Every row comes from one small tree of marks. Brackets hold a mark, then the marks that hang from it, in alphabetical order. Every link used is in the known rows. Which tree was each row made from?
Known rows
[U F]: 3.91	-1.13	-0.47	-1.29	-2.93	-0.49	1.37	-3.00	-3.94	2.15	1.14	-6.51	-1.87	-1.53	-1.02	0.33	-2.66
[M A [N [F J Q]]]: -0.05	-1.98	-0.27	-1.33	0.89	0.57	2.43	0.10	2.66	-0.74	-0.97	7.59	-1.70	0.60	0.61	-3.95	-0.01
[U [F J N W]]: 1.29	1.86	-0.72	-0.30	-1.02	0.54	0.79	0.32	-1.54	3.47	0.55	-1.61	3.44	-4.16	3.36	2.27	-0.30
[M A]: 0.89	-4.35	1.99	-0.56	-1.23	2.21	-0.27	0.02	-2.00	2.04	1.20	-3.28	-6.38	2.46	-3.42	-1.41	-3.16
[N [F J Q U W]]: -2.60	2.19	-0.11	1.78	1.90	-1.96	-1.73	2.70	0.81	0.46	-2.01	2.20	1.61	1.75	1.60	0.49	5.07
[W [F N U]]: 1.42	2.09	-0.88	1.53	-0.32	-0.93	-0.58	-0.89	-0.38	-0.71	0.29	-2.86	-1.18	-0.57	-2.97	3.17	-2.85
[M [N F]]: 3.82	-2.11	1.78	-1.13	-1.91	1.55	1.73	-4.11	0.38	-2.50	1.52	-0.84	-3.08	-4.27	-2.40	-1.08	-2.51
[M A [N F]]: 3.39	-2.57	2.78	-1.50	-1.04	2.26	1.28	-2.66	1.98	-0.87	0.01	4.26	-5.49	-1.01	-3.42	-2.09	-2.97
[A [M [N [F Q U]]]]: -1.07	1.49	-1.99	-0.53	1.54	-1.03	0.41	0.45	4.21	-3.94	-2.08	3.24	3.56	3.58	0.72	-2.21	0.16
[N [F J Q W]]: -0.92	0.17	-0.18	1.15	1.72	0.01	0.22	1.24	-0.98	1.04	0.16	0.12	0.69	-1.21	2.16	-0.19	3.91
[M A N]: 1.37	-3.60	3.57	-1.41	-0.79	2.93	0.21	-0.98	-0.18	-0.26	0.77	1.78	-4.96	0.67	-1.57	-1.92	-4.29
[N [F J U W]]: 0.12	0.34	1.91	1.61	-0.46	-0.42	-1.85	1.42	0.41	-0.05	-2.45	-1.72	-0.44	-2.19	-0.93	0.45	3.90
[J F]: 2.14	-5.07	-0.02	-1.06	-3.27	0.27	1.69	-2.75	-3.43	-1.04	1.23	-5.94	-3.07	-3.49	-3.29	-2.22	-0.85
[M A [N [F U]]]: 1.80	-0.57	3.04	-0.99	-0.91	0.41	-0.45	-1.04	3.55	-1.70	-2.03	6.11	-4.62	1.43	-3.78	-1.32	-1.97
[A [M [N [F W]]]]: 2.54	0.20	2.51	-0.50	1.28	3.05	-0.03	-0.98	2.12	-2.57	-0.87	-0.49	2.46	-3.21	1.11	-1.37	0.22
[U [F J W]]: 2.45	-0.13	1.00	-0.16	-1.17	0.00	0.16	-0.02	-3.81	3.07	-1.01	-4.76	1.57	-3.81	2.93	0.25	1.30
[F Q U W]: -4.36	2.38	1.81	2.08	2.85	-1.12	-4.06	2.99	-1.49	1.35	0.18	0.35	0.37	5.51	1.83	2.45	1.86
[A [M [N [F Q]]]]: 0.53	-0.34	-2.15	-1.29	1.38	0.95	2.33	-1.02	2.79	-3.28	0.11	1.29	2.75	0.74	1.26	-3.11	-0.61
[N [F J]]: 2.79	-4.04	-1.07	-0.18	-2.89	0.73	2.16	-1.64	-1.37	-0.44	0.47	-6.27	-3.09	-4.73	-2.45	-2.06	0.64
[N F]: 3.26	-2.81	-0.01	-0.16	-2.47	1.04	1.12	-3.09	-1.64	-0.35	1.76	-5.55	-4.58	-2.64	-3.86	-0.14	-1.09
[F J U]: -0.69	-3.28	-0.27	0.67	-2.52	-0.60	-0.89	1.87	-1.87	-0.01	-1.00	-6.57	-1.69	-0.38	-1.51	-1.08	0.58

Write each row's tree
-0.71	-0.83	2.97	0.66	-0.70	-0.89	-2.12	-0.02	-1.68	-0.62	-1.69	-1.89	-0.58	-1.13	-1.38	0.38	2.20 -> [J [F U W]]
-2.61	2.12	1.96	1.51	0.50	0.70	-3.51	2.17	0.17	1.40	1.07	-0.44	0.59	1.49	-0.07	4.35	-0.82 -> [F N U W]
-0.66	1.00	-1.88	1.80	1.37	-2.90	-0.02	1.47	-1.82	-0.97	-2.38	-3.00	0.47	1.45	0.36	-0.69	1.76 -> [W [F J Q U]]
-1.26	4.65	-1.28	-0.11	1.80	-0.76	-0.31	0.23	-1.27	4.23	2.18	3.16	3.90	1.80	3.94	3.87	-0.88 -> [U [F N Q W]]
-1.60	3.50	-2.43	-0.10	1.42	-1.04	0.88	1.70	-1.04	3.93	0.89	2.65	5.28	-0.21	5.66	2.22	0.68 -> [U [F J N Q W]]
-0.18	2.37	-4.21	-1.27	-0.52	-1.46	1.92	-1.33	-1.44	2.87	2.78	0.66	1.90	2.33	1.63	2.20	-2.91 -> [U [F N Q]]
-5.91	2.93	-1.31	1.87	2.36	-0.98	-2.45	4.89	0.80	1.74	0.32	2.90	4.00	2.96	3.96	2.55	1.94 -> [F J N Q U W]
-0.92	-1.45	-1.83	-0.56	-2.95	-1.33	0.20	-0.86	0.36	-1.37	0.46	-0.99	-0.55	-1.11	-3.26	0.55	-1.53 -> [J [F N U]]
0.29	-1.56	-3.52	-1.26	0.77	0.61	3.13	0.43	2.73	-3.41	-1.13	0.44	4.42	-1.34	2.89	-4.69	1.07 -> [A [M [N [F J Q]]]]
3.58	-2.18	-0.29	-1.63	-1.00	2.35	2.02	-2.30	1.97	-3.70	-0.24	-2.85	0.63	-3.08	-1.11	-3.03	-1.99 -> [A [M [N F]]]
1.61	2.90	0.40	-0.31	-0.33	0.84	-0.23	-1.09	-1.81	3.58	1.94	-0.74	1.67	-1.99	1.49	3.86	-2.10 -> [U [F N W]]
0.69	-0.70	1.04	-1.19	1.22	0.93	1.54	-1.30	2.50	-0.74	0.40	8.06	-3.47	2.79	-1.15	-2.14	-1.90 -> [M A [N [F Q]]]
-2.24	3.23	1.35	1.76	2.32	-1.70	-2.61	1.28	0.73	0.60	-0.67	2.80	0.00	3.67	-0.08	2.40	3.19 -> [N [F Q U W]]
-0.66	1.42	1.04	1.02	2.12	0.38	-0.77	-0.37	-1.27	1.20	1.49	1.02	-0.75	1.01	0.51	1.54	2.14 -> [N [F Q W]]
-3.67	0.28	-3.70	-0.41	-0.62	-2.68	0.37	0.38	1.08	-0.93	0.88	3.08	1.60	2.86	-0.99	0.35	-0.41 -> [J [F N Q U]]
0.81	2.01	2.55	0.20	1.40	1.25	-2.13	0.71	3.83	-3.10	-2.87	1.76	3.39	-0.65	0.58	-0.47	1.20 -> [A [M [N [F U W]]]]
-4.64	2.77	-0.95	0.79	1.75	-1.84	-1.65	1.70	1.16	0.03	-0.06	5.55	3.36	2.64	1.47	2.40	1.75 -> [J [F N Q U W]]
-3.57	-1.31	-2.31	0.97	-0.11	-2.10	-0.72	3.13	-1.31	0.20	-0.63	-2.61	0.29	3.63	0.99	-1.03	1.48 -> [F J Q U]
